Each row comes from the steps of one walk. Every step used is in the known rows, and no mark comes twice. Write the walk behind each row, first mark first.
Known rows:
mulus lutam punaf mozu: [ 2.31  2.97  1.22  1.09 -2.13 -3.06 -1.94 -2.38 -3.40 -1.94 -0.38 -0.50
 -5.73 -2.28 -5.41 -3.04  1.97  0.08  3.09  2.68 -5.73 -2.27 -5.25]
pusum punaf lutam: [-0.68  1.44  1.32  1.21 -1.51  3.65 -2.05  1.16 -0.33  1.38  3.07  0.17
 -4.97  0.34 -2.22 -4.03  0.75  2.72  0.45  1.16  1.54 -3.68 -4.28]
ripep mulus mozu punaf: [-0.56  3.01 -3.99 -0.50 -0.16 -0.76 -0.38  1.28  0.30  1.57  1.13  3.94
 -1.36  1.61  3.57 -3.70 -0.30  2.43  3.74  0.64  2.46 -0.15 -2.91]
pusum punaf ripep mulus mozu: [-0.33  3.38 -0.94 -1.77  0.91  5.01 -2.01  2.83 -1.68  2.86  2.87  1.12
 -1.48  1.43 -1.79 -4.49  1.59  1.69  3.10 -3.59  6.87 -3.33 -1.68]
mulus lutam: [ 2.41  1.88  1.61  1.51 -1.05 -0.29 -1.88 -2.22 -1.51 -2.57 -1.58 -1.76
 -8.44 -3.64 -3.94 -4.41  1.71  0.18  0.70  3.77 -4.73 -1.05 -7.21]
zomab punaf lutam: [ 2.24  1.08  0.70  2.59 -4.41  4.94 -2.28 -0.65 -2.08  1.85  2.56  2.00
 -6.47 -1.06 -2.09 -1.67  0.60  2.75  3.38  6.80 -0.65 -3.59 -6.91]
ripep punaf pusum: [-1.33  3.39  3.54 -0.07 -1.62  4.14  0.54  0.79 -3.73  2.95  1.78 -0.76
 -2.51  2.47 -1.45 -2.64  0.18  0.03  1.75 -0.85  0.18 -2.00 -1.34]
mozu punaf: [ 0.41  1.85 -0.98  2.36 -3.81 -1.55 -2.96 -0.59 -0.48  1.65  3.58  1.75
 -1.77  1.87  0.82 -2.36  1.52  2.54  0.41  1.82 -1.78 -0.94 -3.32]
zomab punaf: [ 2.04  2.21 -0.96  3.80 -2.83  3.76 -1.96 -1.63 -2.07  2.34  2.72  1.09
 -4.39  0.88 -0.93 -2.26  1.41  1.57  3.43  4.80 -0.13 -2.98 -5.09]
lutam mulus kiti: [ 2.69 -1.00  1.49 -0.66 -1.18 -2.32 -0.05 -1.92  0.02 -1.74 -3.23 -4.01
 -3.30  4.63  0.69  1.37  2.69 -0.02  3.92  4.07  4.74 -0.06 -1.32]
kiti mulus lutam punaf zomab: [-0.12  1.93 -1.45  1.04 -1.43  0.59 -1.58 -2.08 -1.78 -0.82 -2.43 -2.05
 -5.56 -2.09 -0.04 -7.29 -0.88  1.75  3.17 -1.97 -2.86  0.30 -3.94]
mozu punaf gupip: [ 0.32 -0.15 -2.67  2.34 -1.84 -0.32 -3.67 -0.50 -0.06  1.65  3.99  2.57
 -3.81  1.66  2.10 -2.93  4.41  2.10 -0.67  3.54 -2.07 -0.65 -3.32]
punaf mozu: [ 1.20  5.20  1.60  2.22  0.19 -0.75 -0.44 -2.96  0.83  1.78 -0.63 -1.16
 -2.55  0.42 -0.33 -2.43  2.77 -1.00  5.26  2.87 -4.04  0.63 -2.01]
lutam punaf zomab: [-0.71  3.30 -3.56  2.25 -5.50  0.74 -3.55 -1.95  0.30  1.34  0.88  0.38
 -3.30  2.34 -0.48 -6.00  0.57  1.65  5.50  1.00 -2.56 -2.28 -0.30]
kiti mulus: [-0.37  2.77 -0.52  1.36  0.93  1.74 -0.60 -3.70 -0.13  0.62 -3.32 -2.44
 -3.50  0.81  2.83 -5.95 -0.57  0.84  3.13 -0.54 -0.57  1.18 -2.70]
lutam mulus: [ 1.83 -1.21 -0.86  0.38 -1.70 -1.62  1.06 -2.55  1.22 -0.40 -2.24 -2.88
 -2.48  2.41  1.28 -1.60  2.56  0.39  3.94  3.75  1.33  1.20 -2.85]
kiti mulus mozu punaf zomab: [-1.74  3.90 -3.88  0.37  0.87  1.32 -1.87 -0.44  0.17  4.38  0.47 -1.05
 -2.66 -0.34  4.72 -4.71 -0.42  2.32  4.17 -3.17 -0.92  3.23 -1.99]
pusum punaf lutam mulus: [-0.22 -0.73  0.77  0.31 -1.88  2.15 -0.91  1.63 -0.08  1.04  2.55 -0.59
 -3.89  0.86 -1.49 -2.86  1.24  2.98  1.07  1.10  3.16 -2.71 -4.04]
mozu punaf lutam: [ 0.67  0.56  0.78  1.09 -5.34 -0.37 -3.08  0.43 -0.74  1.15  3.38  2.59
 -3.88 -0.02 -0.23 -1.77  0.63  3.81  0.34  3.86 -2.49 -1.66 -5.15]
ripep mulus mozu punaf zomab: [-1.40  3.01 -5.20  0.03 -1.30  0.40 -0.80  2.36  1.45  2.35  1.58  3.79
 -1.92  0.86  4.32 -5.10 -0.49  3.08  4.46 -0.50  2.09  0.59 -2.32]
kiti mulus mozu: [-0.77  4.53 -2.04 -0.19  3.50  1.52 -0.81 -2.88 -0.26  3.05 -2.38 -2.11
 -3.49  0.24  3.35 -4.12 -0.23  0.52  4.67 -1.04 -0.53  2.57 -2.51]
mulus kiti: [ 1.94  3.55  3.50  0.56 -0.08  0.16 -3.18 -2.61 -0.87 -1.77 -2.76 -2.74
 -5.77  4.47 -0.82  0.33  1.84 -0.63  2.63  4.21  2.92 -2.71 -1.04]
ripep punaf: [-1.58  2.10  1.02  0.95 -2.43  2.87  0.32 -0.74 -3.01  2.78  1.74  0.07
 -4.01  1.59 -3.21 -2.35  0.24  2.21  2.04  0.27 -0.94 -1.30 -2.27]
gupip punaf: [-1.09  3.71  0.57  4.18 -1.05  1.28 -1.34 -3.29 -2.43  0.64  4.80  0.08
 -3.77  0.98 -0.83 -6.00  3.11 -1.29  2.59  1.18 -1.69 -4.24 -1.95]

Which walk is each row?
[-0.23  0.36  1.69  2.28 -3.14  1.01 -0.15 -1.73 -2.27 -0.30  4.17  0.09
 -4.75 -0.45 -1.28 -4.23  2.73  0.16  3.19  3.07 -0.80 -3.90 -3.51] -> gupip punaf lutam mulus
[ 1.91  0.25 -2.69  3.80 -0.94  5.01 -2.70 -1.54 -1.48  2.30  3.15  2.05
 -6.39  0.67  0.24 -2.94  4.31  0.99  2.31  6.58 -0.33 -2.58 -5.10] -> zomab punaf gupip
[ 3.17  2.30  1.46 -0.94 -2.73 -0.13 -3.37 -1.83 -4.57 -2.28 -1.04 -0.49
 -6.34 -2.33 -7.05 -3.52  1.91  0.27  2.76  2.12 -2.85 -3.45 -5.52] -> mulus lutam punaf ripep
[ 1.10  0.95 -0.93  0.65 -1.47 -0.29  0.32 -0.07 -0.33 -3.43 -2.44  1.93
 -5.31 -1.50 -0.19 -6.71 -0.52  1.66  1.96  2.09  0.36 -1.63 -5.75] -> ripep mulus lutam
[ 1.30  0.53 -1.68 -1.66 -0.21 -2.47  0.25  0.44 -0.05  2.91  1.09 -1.78
 -0.30  2.45  3.24  0.81  2.86  0.20  4.25  1.55  2.02  2.25 -2.28] -> lutam mulus mozu punaf pusum
[ 1.40  1.74 -0.74 -1.00 -4.12  1.19 -2.82  1.81 -1.82  1.39  2.72  3.41
 -0.38  1.40 -0.12 -3.03  1.28  3.03  2.20 -0.62  2.85 -2.12 -2.60] -> mozu punaf ripep mulus
[-1.37  3.62  1.82  1.14 -1.77  1.57  1.23 -0.36 -2.89  3.91  2.33  0.06
 -2.62  0.96 -3.37 -1.23  1.10  1.44  3.91 -0.57 -2.54 -0.33 -1.32] -> ripep punaf mozu
[-0.60  2.02 -4.86 -0.51  0.68 -0.22 -0.65  1.34  0.59  1.59  1.41  4.30
 -2.24  1.47  4.07 -4.01  1.11  2.20  3.27  1.49  2.39  0.02 -2.86] -> ripep mulus mozu punaf gupip
[ 2.20  3.66 -0.19  3.90 -2.12  2.58 -1.15 -1.32 -1.96  3.41  3.23  1.13
 -3.04  0.26 -1.00 -1.18  2.30  0.87  5.18  4.01 -1.56 -1.91 -4.23] -> zomab punaf mozu
[ 1.57  0.56 -2.33 -1.24  0.74 -1.82  0.85 -1.67  0.93  2.13 -1.16 -2.71
 -2.37  1.77  1.78  0.18  2.91  0.07  5.56  3.13  1.56  2.69 -2.57] -> lutam mulus mozu
[-1.04  3.98 -2.61 -0.10  2.03  0.12 -1.43 -1.50 -0.98  3.76  0.06 -0.84
 -2.12  0.52  3.82 -3.29 -0.27  1.76  3.62 -2.07 -0.46  2.58 -2.52] -> kiti mulus mozu punaf
[-0.93  4.56 -1.45 -0.64  2.51  0.83 -1.35 -0.85 -1.35  3.79 -0.07 -1.24
 -1.30  0.91  4.71 -3.47 -0.35  0.70  3.53 -2.62 -0.03  2.28 -2.01] -> kiti mulus mozu punaf pusum
[ 0.93  0.11 -2.40  0.19 -1.64 -0.95 -0.44 -0.24 -1.41 -3.58 -1.62  3.24
 -5.28 -0.41 -0.60 -6.63  0.65  1.84  2.19  2.60  0.14 -2.93 -4.90] -> ripep mulus lutam punaf gupip
[ 0.16 -0.60  1.78 -0.19 -1.62  1.93 -1.28  1.88 -0.66  0.40  2.13 -1.07
 -4.38  1.94 -1.66 -1.43  1.43  2.63  1.16  1.26  4.84 -3.35 -3.33] -> pusum punaf lutam mulus kiti
[-0.75  2.46  2.28  3.08 -2.62  2.34 -1.49 -2.25 -2.55  0.13  4.65  0.98
 -5.91 -0.96 -1.95 -5.37  2.33  0.09  2.62  3.29 -2.21 -4.81 -3.75] -> gupip punaf lutam
[-2.42  3.59 -1.99  5.12 -3.34  3.56 -2.30 -1.17 -0.10  2.05  5.83 -0.04
 -5.12 -0.58  0.83 -8.87  2.74 -0.14  3.83 -1.02 -2.47 -2.79 -0.91] -> gupip punaf zomab
[ 2.21  3.48  1.50  2.67 -1.88  5.09 -1.81 -0.27 -2.93  2.56  2.74  0.32
 -2.90  1.68  0.91 -2.64  1.29 -0.61  3.19  3.65  0.92 -3.59 -4.23] -> zomab punaf pusum
[-0.84  4.03  0.49  2.49  0.90  1.26 -1.00  0.35 -0.30  2.97  3.63 -0.62
 -1.51  1.56 -1.02 -3.52  2.38  0.74  2.41 -1.51  0.69 -1.97 -1.51] -> pusum punaf mozu
[-0.07  3.38 -3.90 -0.08  1.98 -0.19 -3.40 -0.28 -0.12  4.70  3.80  1.82
 -3.86  0.51  2.11 -0.67  3.99  0.88  2.42  2.82 -1.86  1.31 -3.01] -> mulus mozu punaf gupip
[-0.33 -1.12  3.16 -1.43 -4.25  2.19  1.01  1.10 -3.43  1.29  0.76 -0.54
 -5.47  1.32 -3.85  0.89  0.11  3.25  2.67  2.22  1.57 -1.66 -3.11] -> ripep punaf lutam mulus kiti
[ 1.79 -0.41  0.87 -1.89 -2.04  0.61 -0.27 -0.67  0.80  0.92 -1.42 -0.91
 -5.86 -1.05 -0.52 -0.24  1.30  1.90  4.52  6.16 -0.45  0.73 -5.43] -> punaf lutam mulus mozu
[ 0.09  0.39  2.68  1.73 -2.76  0.70 -0.60 -1.48 -2.84 -0.93  3.82 -0.46
 -5.24  0.67 -1.50 -2.71  2.77 -0.09  3.16  3.26  0.88 -4.55 -2.90] -> gupip punaf lutam mulus kiti
[ 2.96  2.18 -0.77  0.46 -3.19  6.39 -1.91  0.76 -3.41  2.09  1.83  2.78
 -2.99  0.45 -2.00 -3.04  1.16  1.95  5.20  2.38  4.58 -3.92 -4.42] -> zomab punaf ripep mulus
[-2.89  2.07 -1.51  1.98 -4.72  5.04 -0.60  1.32 -0.63  4.20  2.82 -0.19
 -5.33 -0.11 -1.59 -5.27 -0.16  3.16  3.31 -1.97 -1.83  0.06 -1.23] -> ripep punaf zomab
[-1.64  0.16 -0.71  0.96 -0.51  4.11 -0.31 -0.58 -2.50  2.82  2.28  1.04
 -6.00  1.40 -1.98 -2.96  3.22  1.59  0.95  1.99 -1.18 -1.06 -2.31] -> ripep punaf gupip
[-0.18  3.55  0.79  0.99 -1.52  4.04 -1.28 -0.81 -3.75  0.30  4.04  1.74
 -2.35  0.47 -1.89 -6.69  2.91 -0.83  4.32 -1.26  3.03 -5.30 -1.25] -> gupip punaf ripep mulus
